What can hang from each mark
z758: z684
z507: z540 z775
z528: z369 z917
z625: z369
z189: z147 z684 z758
z369: z89 z528
z775: z507
z684: z758
z147: z89
z89: z540 z625
z917: z189 z684
z540: z89 z625

In the rows, zero is written as 128.
Known rows, with every way that one mark hangs from another
z89(z540 z625): [158 105 143 133 131  82 113 141 105  90 129 171 124 118 156 116 109 149
 151 142 118  73 105 157 145 110 146 136 118 153]
z189(z684 z758): [108  92 112 170 186 132 151 133 121 158 124 137 235 138 128 144 116 146
 137 116 136  98 154 156 152 147 119 142 104 104]
z540(z89 z625(z369)): [129 145 124 113 111 129 158 112 122 125  74 153  77 126  97 149 125  70
 159 192  90  95  98 147  92 126 156 116 125 137]
z507(z540(z89(z625(z369(z528))))): [140 158 124 123  89 111 173 120 122 116  71 149  83  93 105 136 170  70
 123 167  94 119  79 104  95 144 141 117 132 131]
z369(z528(z917)): [138 123 139 117 132 150 108 134 130 153 134  80 155 138 103 117 148 108
 106 100 162 148  99 115 122 145 173 128 148 142]
z147(z89(z625(z369(z528)))): [160 130 109 138  97 117 106 109 124 121 109 120  80 140 152 133 142 111
 119 134 140 153 125 131 100 144 125 109 135 123]
z775(z507(z540(z89(z625(z369))))): [159 134 155 136 112 123 160 114 136 100  75 156  81  94 113 126 173  80
 146 193  69  71 104 128 122 136 137  95 127 111]
z189(z147 z684 z758): [103  82 113 175 189 113 155 117 136 170 134 145 235 147 125 154 101 151
 132 122 135 103 166 155 158 133  98 145  82 100]
z540(z625(z369(z89 z528(z917(z684))))): [108 176 106 103  83 159 132 113 134 133 115  96  72 108  93 135 146  83
 134 120 143 168 111  93  95 139 136 129 155 143]
z775(z507): [165  94 173 148 162 148 122 132 125 121 130 123 147 148 140 120 145 119
 136 154 123  61 135 161 159 127 164  96 129 100]
z189(z758(z684)): [105  86 131 165 172 146 139 153  96 148 150 131 243 134 142 132 124 150
 146 105 127  82 150 174 146 140 115 150 119 116]
z540(z89(z625(z369(z528(z917(z189)))))): [113 144  97 109 101 126 133 109 135 146  98 114  93 108  98 139 153  91
 126 113 115 183  85  93  97 142 129 134 144 182]
z684(z758): [134  96 137 157 176 139 136 138 113 142 118 115 196 152 154 137 142 130
 130 122 147  85 149 168 140 146 130 124 136  90]
z147(z89(z540 z625)): [165 116 146 130 126  85  93 138 116  98 146 162 118 146 171 111  87 168
 134 140 121 106 138 161 140 115 138 121 117 129]
z507(z540(z89(z625(z369))) z775): [157 123 160 128 111 129 162 146 135 103  65 160  58 103  92 120 158  77
 136 202  97  84  90 134 102 133 157 108 110  99]
z625(z369(z89(z540) z528(z917(z684(z758))))): [ 96 132  87 123  88 150 121 117 143 112 124  91 116 109 129 124 158 115
 112  81 156 180 122  85 130 142  99 139 168 151]
z540(z89): [137 119 135 122 149 124 151 139 124 140 117 142 147 157 121 134 119 112
 133 153 120 107 115 158 137 127 173 118 124 126]
z625(z369(z89)): [145 124 102 137 105 153 134 138 144 113 116 115  91 148 156 133 154  96
 127 145 158 131 137 146 119 132 132 121 144 106]
z89(z540 z625(z369(z528(z917(z189))))): [129 119 116 119  92 112  99 119 118 107 120 124  93  92 129 126 142 128
 129 103 127 146  83  92 116 124 117 140 143 197]
z775(z507(z540(z89 z625))): [153 151 196 119 136 134 166 124 124 113  98 161 109 106  90 121 141  87
 147 211  56  45 113 137 129 125 170  94 121  92]
z917(z189(z147(z89(z625)) z684 z758)): [100 106 111 163 180 107 134 113 131 178 163 144 212 147 153 155  84 188
 121  97 124 154 192 137 149 132  68 139  84 109]
z89(z540 z625(z369)): [157 104 119 138 105  90 115 127 113  81 100 165  87 106 157 128 128 126
 157 149 117  81  98 146 126 116 123 132 124 162]
z917(z189): [134 113 151 134 170 153 135 155 103 156 156 113 177 159 158 144 122 154
 120 108 149 106 145 148 145 124 150 118 129 120]
z89(z540 z625(z369(z528(z917(z189 z684))))): [111 129 109 116  96 115 111 117 108 118 127 118 102  85 130 134 134 145
 132  73 132 154  93  79 126 126 109 139 143 206]
z775(z507(z540(z625(z369(z89 z528(z917)))))): [146 166 165 113  83 167 133 113 151 103 101 106  64  86  84 108 183  61
 125 179  97 112 107  91 103 139 143 103 153  99]
z369(z89(z625) z528(z917(z684(z758)))): [ 98 157  91 121 110 131 121 122 142 141 140  90 134 106 122 117 161 117
 112  63 161 209 129  91 125 157 108 149 164 140]
z528(z369(z89(z625)) z917): [146 170 101 103 123 134  92 139 164 123 129  94  69 141 119 103 157 128
 132 116 172 175 138 139 103 126 120 142 149 115]
z917(z189(z147(z89) z758) z684): [ 89 118 137 149 182 138 141 123 109 189 194 117 223 164 165 169  77 202
 112  69 149 150 213 129 169 130  78 111 108 113]

Rows
[148 139 204 110 136 143 168 157 122 117  88 165  86 114  65 116 126  81
 137 223  81  55  98 144 109 119 192 104 104  78]
z507(z540(z89 z625) z775)
[145 157 109  98 113 114  83 141 158  95 139 116  67 129 128  93 137 147
 135 120 156 157 129 136 118 108 116 147 144 136]
z528(z369(z89(z540 z625)) z917)
[ 99 141  78 117 112 123 143 105 141 156  90 120 113 103  87 141 147 100
 129 104 109 195  87  88 100 146 122 147 127 180]
z540(z89(z625(z369(z528(z917(z189(z684)))))))
[114 183 121  84 122 137 107 138 141 115 150 107  80 130 107 109 113 158
 142 107 151 150 143 122 125 104 124 138 146 136]
z528(z369(z89(z540(z625))) z917(z684))
[ 99  96 119 158 172  92 125 117 126 154 170 164 209 136 158 146  67 204
 124 102 110 139 183 134 162 116  65 145  81 128]
z917(z189(z147(z89(z540 z625)) z684 z758))
[139 136 147 113 113 118 126 150 124  86 151 164  99 131 142 110 100 126
 141 168 120  92 128 153 138  99 153 133 131 118]
z369(z89(z540(z625)))
[ 97 100 121 162 190 132 139 119 131 188 172 130 236 167 152 156  81 191
 109  97 134 150 202 139 157 130  80 132  87  95]
z917(z189(z147(z89) z684 z758))
[100 167 115  91 140 156 106 152 137 137 180  85 118 145 136 117 120 193
 118  60 171 182 163 105 146 105 104 137 151 144]
z528(z369(z89(z540)) z917(z189 z684))
[ 94 115 113 136 166 161 128 125 128 182 136  71 213 131 107 132 149 140
 100  60 152 176 125  96 131 156 126 147 141 133]
z369(z528(z917(z189(z684(z758)))))
[138  96 130 142 160  94 123 121 142 137 154 156 175 171 154 125  62 182
 120 133 122 118 160 154 162 106 123 135  76 104]
z189(z147(z89(z540)) z684)
[139 151 120 123  99 147 138 128 131 109 105 135  67 129 129 136 137  82
 148 177 129 107 127 147  97 124 140 122 137 109]
z540(z625(z369(z89)))
[ 86  85 139 163 184 147 145 142  98 175 182 128 252 144 151 152 106 176
 128  87 127 107 174 153 158 121  85 149 101 124]
z917(z189(z147 z758(z684)))
[129 139 139 112  90 123 126 137 120  88 149 147  91 119 122 111 121 106
 117 157 124 122 105 119 131 108 158 133 143 134]
z369(z89(z540(z625)) z528)
[118 172 133  84 127 152  95 147 142 120 161 103  82 137 114 107 118 160
 128 120 145 156 144 121 116  97 118 140 146 133]
z528(z369(z89(z540(z625))) z917(z189))
[128 131 128 104  95 135  99 145 148 106 162 108 121 127 119  93 132 121
 100 108 156 169 105 103 140 121 156 142 156 149]
z369(z89(z540) z528(z917))
[158 118 116 132  85  98  97 114 119  90 118 145  75 128 159 121 120 131
 122 139 124 134 112 127 117 125 122 116 132 147]
z147(z89(z540 z625(z369(z528))))
[131 141 115 105  84 106  93 136 147  95 151 125  94 103 122  92 137 118
 113 109 143 178  95 100 129 123 140 152 152 166]
z369(z89(z540 z625) z528(z917))
[107 142 121 101 100 137 113 142 138 118 173 102 131 121 121 104 125 140
 103  75 161 181 116  88 152 125 147 141 156 161]
z369(z89(z540) z528(z917(z684)))
[167 128 114 138 112 113 106 120 128 121 109 131  87 149 167 132 126 126
 136 143 136 132 142 156 105 139 122 109 127 113]
z147(z89(z625(z369)))
[133 153 107 112  93 127 104 133 152 125 142  99  97 115 115 104 158  97
 109 105 160 197 106 104 112 142 144 145 156 143]
z369(z89(z625) z528(z917))
[ 95 122 134 146 187 140 143 119 110 189 177 103 213 172 178 163  93 199
 108  63 147 150 208 132 163 131  81 114 117  96]
z917(z189(z147(z89)) z684(z758))
[162 130 192 128 119 162 152 151 119 107  75 142  63 108  88 124 150  78
 142 214 108  43 104 141  94 126 168 101 112  73]
z507(z540(z625(z369)) z775)
[149 106 113 138  86  94 115 115 111  80  98 153  79  97 141 128 146 107
 138 140 122 103  78 119 119 122 126 131 135 175]
z89(z540 z625(z369(z528)))
[104  89 126 153 186 118 130 120 128 162 165 138 216 165 169 141  78 204
 109  95 120 134 186 140 166 116  81 137  92 100]
z917(z189(z147(z89(z540)) z684(z758)))
[157 127 149 119 108 118 106 124 115  97 123 153  87 146 148 126  87 138
 142 172 107  89 134 154 116 112 140 109 122 122]
z147(z89(z540(z625(z369))))
[ 83 175 114  92 103 155 155 101 118 163 102 107  94 106  69 157 130  91
 136 116 103 170  93  80  94 137 140 124 144 179]
z540(z89 z625(z369(z528(z917(z189 z684)))))
[153 135 149 136  96 126 160 103 134 101  73 144  75  86 100 127 187  63
 129 184  73  94  86 104 116 142 140  94 135 121]
z775(z507(z540(z89(z625(z369(z528))))))
[114  85 110 169 193 117 155 112 140 166 119 131 220 155 138 146 118 147
 128 117 135 105 160 158 152 135 104 147  90  82]
z189(z147 z684(z758))
